Each row comes from the steps of one walk. Every step used is in the known rows, and no mark comes twice. Write the walk behind each row, first mark first.
Known rows
lovenif, bomi: [-1.41  1.22 -1.12 -0.84 -0.70 -2.22  0.25  3.75  0.37  2.48  3.32 -1.28
  1.60  1.74 -1.20 -0.71 -1.82 -1.15  0.51  1.62  0.23  1.63  1.47  1.28
  1.40 -1.46  2.56  0.69  1.53]
pozos, lovenif, ruvu, vezef, fufi: [ 0.28 -0.80  0.33  0.50  2.51 -0.73 -2.47  0.55  3.45 -2.93 -0.39 -0.91
 -0.61 -1.95 -0.08  0.52  1.69 -0.07  0.01 -0.97  0.58 -0.70 -1.29 -0.83
 -1.79  1.28  0.11 -1.37 -2.07]
bomi, fufi: [-0.55 -0.01  2.40 -0.51 -3.31 -0.91 -0.05  2.14 -2.87  1.05 -0.61  0.40
 -0.18  1.26 -0.82 -0.84 -2.62 -2.12  0.32  0.63 -1.34  0.73  1.80  2.11
 -0.42  1.79  2.19  1.61  0.46]
pozos, lovenif, vezef, fufi: [ 0.55 -0.94  1.99  1.84  2.54 -2.52 -1.45  0.29  2.69 -1.39 -1.01 -1.27
  0.34 -1.72 -0.10  0.87  2.24  1.21  0.35 -0.31  0.39 -0.03 -1.66  0.64
 -1.69  0.23  0.81 -0.62 -1.20]
ruvu, vezef, fufi: [ 2.07  0.64  4.53  1.21  1.64 -0.03 -1.08  0.23  1.55 -0.93 -1.60 -0.37
 -0.81  0.56  0.39 -0.47 -4.52  1.79 -1.10  1.06 -0.01 -0.76 -2.64  2.41
 -1.41 -1.40 -1.33  0.28 -1.34]
ruvu, vezef: [ 0.10  0.29  1.88  0.28  0.42  0.42 -1.13 -0.50 -0.49 -0.10 -0.68  0.89
 -0.95  0.44  0.87  0.32 -2.93  1.53 -0.33  0.86 -0.31  0.36 -1.17  1.09
 -1.78  0.20 -0.65  0.19 -1.16]
bomi, nekop: [-0.68  0.21 -2.76 -0.73 -1.80 -0.05  2.71 -0.53 -0.85  1.57  2.55  0.65
 -0.76  0.60 -0.80  0.21 -0.06 -1.41  1.57  1.49 -0.80  3.16  2.42  1.90
  1.45 -1.04  0.54  1.54 -0.60]
ruvu, lovenif, bomi, fufi: [-0.06 -0.90 -0.90 -1.68 -0.57 -1.31  0.27  3.18 -0.47  3.05  2.69  0.19
  1.77  0.60 -1.37 -0.21 -0.30 -3.46  0.78  0.33  0.92 -1.43  0.07 -0.14
 -0.36  0.45  1.91 -0.76  1.44]
pozos, lovenif: [-2.22  0.15  0.28  0.52  0.70 -2.29 -0.44  0.58 -0.04 -0.03  0.92 -1.71
 -0.65 -0.82 -0.33  1.77  2.02  0.02  1.15 -0.40 -1.05  1.01  0.19 -0.21
  0.00  0.89  1.38 -0.29 -0.23]
pozos, lovenif, ruvu, vezef, fufi, bomi, nekop: [ 0.49 -0.51 -2.18 -0.49  1.64  0.12 -1.54 -0.59  3.53 -1.51  0.47 -0.57
  0.81 -1.18 -0.32  0.57  1.29 -1.42 -0.80 -0.91  0.86  0.26  1.46 -0.22
  0.06  2.28 -0.54 -0.91 -1.94]
vezef, fufi: [ 1.07  1.51  4.60  1.40  0.42 -1.22  0.13  1.84  1.37 -0.18 -0.41 -2.42
 -1.11  1.13 -0.39 -0.51 -3.32  0.86 -0.02  1.18 -0.61  0.44 -0.94  2.67
  1.15 -2.70  0.16  0.69  0.05]
vezef, lovenif: [-1.29  0.13 -0.61  0.12 -0.15 -0.54  0.54 -0.90 -0.26 -0.14 -0.17 -1.85
 -0.34  1.10 -0.06 -0.16  0.37  0.34  0.09 -0.57  0.03 -0.14  0.57 -1.05
  0.78 -0.51 -0.85 -0.74  1.19]
vezef, fufi, bomi, nekop: [ 1.28  2.18  1.32  0.02 -0.76  0.13  1.11  0.26  1.48  1.94  0.66 -2.14
  1.10  2.33 -0.59 -0.49 -4.07 -0.92 -1.31  1.15 -0.24  1.74  3.15  3.52
  3.98 -1.12 -0.73  1.14  0.42]
ruvu, vezef, lovenif, bomi, fufi: [ 0.22 -0.88 -0.49 -0.91  0.33 -0.75 -0.64  0.45  0.36 -0.01 -0.44  0.52
  2.11  1.27 -0.77 -1.54 -2.40 -1.02 -1.37  0.22  1.01 -2.00 -0.60 -0.09
 -1.75  1.14 -0.56 -0.22  0.42]
vezef, ruvu, lovenif: [-0.55 -0.67 -1.38 -0.50  1.24  1.09  0.05 -0.76  1.62 -0.59 -0.72  0.45
 -0.17 -0.36  0.35  0.29 -0.10 -0.94  0.25 -0.90  0.37 -0.43  0.00 -3.11
 -0.46 -0.51 -1.21 -1.70  0.04]
bomi, lovenif: [-0.72  1.06  0.81  0.27 -0.64  1.71  1.41  0.56 -3.39  1.37  1.40 -0.12
 -2.72  0.00  1.33  1.99  2.33  2.64  0.92  0.17 -0.72 -0.10  0.07  0.79
  0.09 -0.87  1.87  0.04  0.82]
vezef, ruvu, lovenif, bomi, nekop: [-0.45 -1.03 -4.89 -1.73  1.19  0.31  1.55  0.38  2.72  0.67  1.93  0.90
  1.81  0.03 -1.05 -0.53  0.26 -2.95  0.25 -0.04  1.25  0.01  1.26 -2.61
  0.36 -1.02 -0.41 -1.08  0.40]
bomi, fufi, vezef, lovenif: [-1.47  0.11  0.90  0.55 -2.58 -1.54 -0.10 -0.45 -1.66 -1.31 -1.93 -0.92
  1.78  0.40 -0.62 -2.04 -1.36 -0.96 -1.29 -0.96 -1.22 -1.50  0.57 -1.22
 -0.06  0.39 -0.15  1.82  1.35]
bomi, fufi, mibo: [-1.37  0.54  3.44  0.54 -3.62 -0.23 -1.18  2.26 -2.60  1.00 -2.40  0.43
  1.14  0.08 -1.02 -0.96 -3.99 -1.91 -0.21  0.76 -2.07  0.19  0.97  0.79
 -1.91  2.11  2.24  2.33  0.32]
ruvu, lovenif: [-0.23 -0.35  0.11 -0.29  0.44  0.30  0.14  0.14 -0.57  1.86  1.45 -0.27
 -1.12 -0.40  0.39  1.52  0.81 -0.51  1.37 -0.25  0.32 -0.33 -1.00 -0.83
 -0.35 -0.70 -0.11 -1.57  0.50]
nekop, bomi, fufi, vezef, ruvu, lovenif: [-0.31 -0.95 -2.52 -1.64 -1.44  0.19  1.60 -1.74 -2.58 -0.78 -1.01  2.25
  0.69 -0.52 -1.50 -1.21  0.55 -2.83  0.11 -0.63 -0.99 -0.79  0.13 -1.17
  2.03  0.78 -1.42  1.38  0.43]
fufi, vezef, ruvu, lovenif: [-1.80  0.58 -1.01  1.09  1.01  0.03 -0.42 -2.23  1.76 -2.30 -1.34 -0.70
  1.41 -1.32  0.77 -0.79 -0.29  1.00 -1.10 -1.53 -0.43 -1.22 -1.08 -4.63
 -0.03 -2.44 -2.21  0.14  0.51]
nekop, bomi: [-0.55  0.19 -1.76 -1.39 -1.25  0.10  1.95 -0.58 -3.08  1.18  1.35  1.01
 -1.90  0.73 -1.09  0.45  0.56 -0.88  1.68  1.10 -1.20  2.51  0.76  1.92
  3.36 -0.17 -0.24  1.11  0.17]
lovenif, pozos: [-0.22  1.02  3.94  1.20 -1.43 -2.66  0.74  1.48 -0.79  1.57  2.56 -1.58
 -2.03  0.58  0.97  1.17  0.94  1.06  2.87  0.91 -1.12  2.12 -1.82  1.39
  0.16 -0.23  0.82 -0.61  0.19]
fufi, vezef, ruvu: [-2.35  1.53 -0.34  1.38 -0.04 -0.54 -0.48 -1.76  1.35 -2.88 -1.79 -1.09
  1.34 -0.56  0.62 -1.47 -1.75  1.60 -1.56 -0.94 -1.23  0.35  0.11 -3.33
  0.59 -2.36 -1.49  1.45  0.46]

Which walk is each row?
[ 1.47  0.39  3.03  2.20  1.10  1.94 -0.35  0.42 -0.44 -0.06 -1.67  0.28
 -0.85 -1.63  1.45  1.11  1.62  3.87 -0.37  0.34  0.30 -1.50 -2.31  0.67
 -2.74 -1.38  1.38  0.18 -0.25] => bomi, lovenif, vezef, fufi, mibo
[ 0.27 -1.23 -0.69  0.74  0.88  0.35 -1.42 -1.04  2.15 -1.53 -2.40  1.52
  0.52 -0.61  0.96 -0.64  0.03  1.30 -0.46 -0.16  0.91  1.47  0.53 -1.09
 -2.20  0.18 -0.02 -0.30 -1.03] => lovenif, vezef, ruvu
[-0.01  1.57 -1.43 -1.09 -0.75  3.95 -1.31 -0.53 -1.19  1.61  0.49  0.11
 -0.17  1.03  2.05  1.43  0.02  1.40 -1.92 -0.81  0.64  0.20  3.73  0.09
  1.34  2.37  0.26 -0.90  0.50] => fufi, bomi, lovenif, ruvu, vezef
[ 0.03 -0.37  0.40  0.25  1.15  0.47 -0.75 -1.89  0.36 -0.99 -1.47  0.11
 -0.25  0.60  0.64 -0.10 -1.50  1.31 -0.87 -0.25  0.41 -1.23 -1.51 -0.67
 -1.75  0.24 -2.16 -0.84 -0.41] => ruvu, vezef, lovenif
[-1.06 -1.65 -1.23  0.84  2.29 -1.54 -1.59 -1.00  2.61 -1.94 -1.59  0.20
  0.76 -2.03  0.29  0.80  3.16  0.55  0.14 -1.16  0.39  0.56 -0.01 -2.04
 -2.27  1.65  0.50 -0.99 -1.34] => pozos, lovenif, vezef, ruvu
[-2.00 -0.22 -4.09 -1.13  0.51 -3.19  1.47  1.81  1.28  1.49  4.14 -1.08
  1.99 -0.37 -2.02  0.63  2.46 -2.45  1.41  0.72  0.00  1.53  1.58  0.42
  1.15  0.27  2.37  0.41  0.07] => pozos, lovenif, bomi, nekop
[ 1.05 -1.72 -0.22  0.38  1.32  0.36 -0.86 -0.68  0.64  1.27  0.22  1.16
 -0.34 -1.35  0.97  1.28  2.32  0.41  0.97 -0.41  1.50 -0.43 -1.77 -1.11
 -2.36 -0.17 -0.06 -1.92 -0.34] => ruvu, lovenif, vezef
[-1.49  0.27  1.08  0.35 -2.37 -0.86 -0.50 -0.11 -0.83 -2.02 -2.57  0.18
  1.89  0.11 -0.53 -2.41 -2.93 -1.23 -1.55 -0.66 -1.59 -0.64  1.24 -1.43
 -0.36  0.48  0.22  2.28  0.60] => bomi, fufi, vezef, ruvu
[ 0.59 -0.27  0.28  0.91  0.28  1.82  0.41 -0.23 -2.23  0.81  0.24  1.29
 -1.86 -0.97  1.94  1.77  3.74  3.62  0.55 -0.06  0.47 -0.15 -0.59  0.57
 -2.00 -0.39  1.84 -0.33 -0.04] => bomi, lovenif, vezef
[ 2.51 -1.36  1.79  1.07  2.27 -0.05 -0.82 -0.10  2.23  0.53 -0.42  0.18
 -0.18 -1.15  0.64  0.67  1.03  0.64  0.53 -0.17  1.80 -1.45 -2.90 -0.06
 -2.03 -1.54 -0.66 -1.89 -0.54] => ruvu, lovenif, vezef, fufi
[ 2.38  0.11  0.76  0.85  0.24  0.07 -0.44 -0.62  2.46  1.09 -0.81 -0.19
  1.64  0.85  0.28 -0.62 -1.79  0.53 -1.41  0.84  1.14  1.69  1.81  2.83
  0.67 -0.34 -0.41  0.59 -0.63] => lovenif, vezef, fufi, bomi, nekop
[ 0.98  2.72  3.73  0.65 -0.33 -0.14 -0.61  1.29  1.29  1.58 -0.55 -3.17
  0.79  2.56 -0.01 -0.25 -4.92  0.38 -1.88  0.82 -0.40  0.95  2.10  3.01
  3.46 -0.98 -0.51  0.54  1.10] => vezef, fufi, bomi
[ 0.53 -0.13 -0.91 -0.26  0.45  3.49 -0.58  0.09 -1.15 -0.93  0.70  1.52
 -2.82 -1.23  1.89  1.30  2.83  2.38  0.15 -0.56  0.71 -0.95 -0.46 -0.70
 -2.01  0.52  1.02 -1.06 -0.90] => bomi, lovenif, ruvu, vezef
[-1.22 -0.32 -0.37  0.20 -2.50 -0.75 -0.92 -0.32 -0.66 -2.33 -1.80 -0.57
  1.62 -0.18 -0.60 -2.48 -0.38 -1.54 -1.32 -1.61 -0.55 -1.48  0.99 -2.17
 -0.33  0.87 -0.01  1.28  0.85] => bomi, fufi, vezef, lovenif, ruvu
[ 0.92 -0.67 -3.44 -1.88  0.00  3.30  1.41 -1.23 -3.19 -0.32  1.38  2.93
 -3.15 -0.92  0.25  1.22  3.98  0.58  1.19  0.02  0.16  0.18 -0.16  0.45
  1.19  0.80 -0.29 -0.19 -0.80] => nekop, bomi, lovenif, ruvu, vezef
[-1.59  0.26 -4.20 -0.02  0.80 -0.55  1.03 -1.45  2.77 -1.25  0.93 -0.09
  3.12 -0.99 -0.45 -1.52  0.20 -0.98 -0.99 -0.79  0.28 -0.65  0.07 -4.18
  0.77 -2.89 -1.68  0.65  0.71] => fufi, vezef, ruvu, lovenif, bomi, nekop
[-0.26 -0.55 -0.50 -0.79 -2.52 -1.83  2.20 -1.51 -3.43 -0.38  0.16  0.66
  0.21  0.15 -1.33 -1.14  1.78 -1.82  1.08 -0.26 -1.50 -0.21 -0.80  0.22
  2.56  1.03 -1.19  1.42  0.94] => nekop, bomi, fufi, vezef, lovenif, pozos
[ 2.21 -0.41  3.49  2.01  1.22 -1.02 -1.18  0.63  2.33 -0.60 -1.70 -0.30
 -0.14 -0.12  0.51 -0.69 -1.14  2.01 -0.34  0.82  0.90  0.60 -1.51  2.17
 -1.56 -1.62  0.25  0.21 -0.93] => lovenif, vezef, fufi
[-0.48 -0.90 -3.26 -1.52 -2.36  0.01  1.10 -1.58 -2.45 -1.57 -0.58  1.42
  0.39 -0.30 -1.75 -1.96  1.57 -2.78  0.02 -0.85 -0.64 -0.11  1.08 -0.82
  2.52  1.29 -1.06  1.49  0.48] => nekop, bomi, fufi, vezef, lovenif, ruvu
[-0.09  0.26 -2.16 -1.44 -0.82  1.93  3.12 -0.87 -4.93  1.38  1.81  1.61
 -3.06  0.08 -0.18  1.67  3.48  0.85  1.74  0.64 -1.04  0.97  0.26  1.65
  2.88 -0.24  0.36  0.65  0.50] => nekop, bomi, lovenif
[ 0.52 -0.30  2.35  0.50  0.16 -1.38  0.75  0.59 -0.31  2.29  2.95 -0.77
 -1.73 -0.60  1.02  2.08  2.72 -0.04  2.97 -0.18  0.13 -0.40 -3.32 -0.62
 -0.66 -0.28 -0.23 -2.53  0.37] => ruvu, lovenif, pozos
[ 0.18 -0.28 -3.86 -1.82 -0.73  2.83  2.05 -0.55 -3.54  0.21  2.04  2.00
 -3.22 -0.75 -0.12  1.24  4.72  0.19  1.76 -0.12 -0.17  1.01  0.84  0.49
  2.44  0.34  0.56 -0.02 -0.09] => nekop, bomi, lovenif, ruvu
[ 0.48 -0.70 -0.78  0.63  0.99  2.42  0.31 -0.94 -0.74 -0.63 -1.08  1.80
 -1.28 -1.12  1.90  1.08  3.38  3.20 -0.19 -0.53  0.75 -0.55 -0.15 -1.07
 -2.21 -0.19  1.05 -0.72 -0.25] => bomi, lovenif, vezef, ruvu
[-0.95 -0.76 -1.74 -0.98  0.22  0.40 -0.65  1.79  1.89  0.36 -0.91  0.73
  3.14 -0.39 -1.18 -1.19 -1.90 -3.15 -0.61 -0.35  0.50 -1.63  0.52 -3.39
 -1.54  0.56  0.51 -0.63  0.80] => vezef, ruvu, lovenif, bomi, fufi, mibo
[ 1.87  1.62  3.87  0.64  1.05  0.71 -1.70 -0.17  1.61  0.46 -1.71 -0.96
  0.70  1.67  0.73 -0.17 -5.73  1.31 -2.44  0.81  0.15 -0.41 -0.22  2.64
  0.45 -0.12 -1.85  0.16 -0.58] => ruvu, vezef, fufi, bomi
[ 1.90 -0.23  1.36  0.33  1.17  1.32 -2.51  0.85  3.24 -2.58 -0.96  0.24
 -1.34 -0.50  0.50 -1.10 -1.86  0.45 -0.64  0.05  1.16 -0.10 -1.04  0.25
 -1.67 -0.28 -0.60 -0.69 -2.01] => lovenif, ruvu, vezef, fufi
[-1.56  0.34 -2.38 -0.77  0.11 -1.82  0.75  1.33  0.92  1.02  1.92 -2.24
  1.90  1.82 -1.18 -1.02 -0.02 -1.04 -0.12  0.21  0.97 -0.39  0.95 -1.03
  1.32 -1.12  0.40 -0.62  2.13] => vezef, lovenif, bomi
[ 0.00 -0.63 -0.85 -2.08 -3.03 -0.21  1.85  0.29 -4.46  1.29  0.26  2.06
 -1.07  0.91 -1.84 -0.52 -0.44 -2.97  1.34  1.01 -1.45  1.46  1.55  2.76
  2.52  1.83  0.71  1.94  0.25] => nekop, bomi, fufi
[ 0.72 -0.38  2.15  0.81  0.98 -0.85 -0.35 -1.58  0.52 -0.65 -0.26 -0.27
 -0.74  0.48  1.23  0.34 -0.05  1.66  0.42 -0.14  0.30 -1.12 -3.37 -0.48
 -2.03  0.59 -2.24 -1.59 -0.47] => ruvu, vezef, lovenif, pozos
[-0.33 -0.53  0.18 -0.29  0.12 -0.29 -1.38  0.62  0.59 -0.03 -1.63  0.52
  3.04  0.54 -0.84 -1.52 -3.33 -1.02 -1.66  0.37  0.54 -2.35 -1.13 -0.99
 -2.72  1.38 -0.50  0.26  0.35] => ruvu, vezef, lovenif, bomi, fufi, mibo
[ 1.73  2.81  4.86  1.08 -0.17  0.19  0.65  1.36  0.02  2.06  0.90 -3.02
 -0.55  1.86  1.13  1.14 -1.37  1.96 -0.76  0.50 -0.33 -0.33  0.23  2.91
  2.87 -0.77  0.04 -0.41  1.28] => vezef, fufi, bomi, lovenif, pozos
[ 0.82 -1.13 -3.42 -1.15  0.56  2.48  2.19 -2.19 -2.85 -0.13 -0.13  3.23
 -1.93 -0.86  0.25  1.03  4.39  1.30  1.00  0.06  0.15  0.53  0.06  0.20
  1.02  0.29 -0.23  0.07 -0.34] => nekop, bomi, lovenif, vezef, ruvu
[ 0.09 -0.06 -0.18  0.08  2.08 -0.06 -2.86  0.19  3.41 -1.83 -0.50 -1.36
  0.58 -1.05  0.15  0.65  0.63 -0.45 -1.11 -1.25  0.72 -0.29  0.63 -0.60
 -0.34  2.38 -0.28 -1.38 -1.49] => pozos, lovenif, ruvu, vezef, fufi, bomi
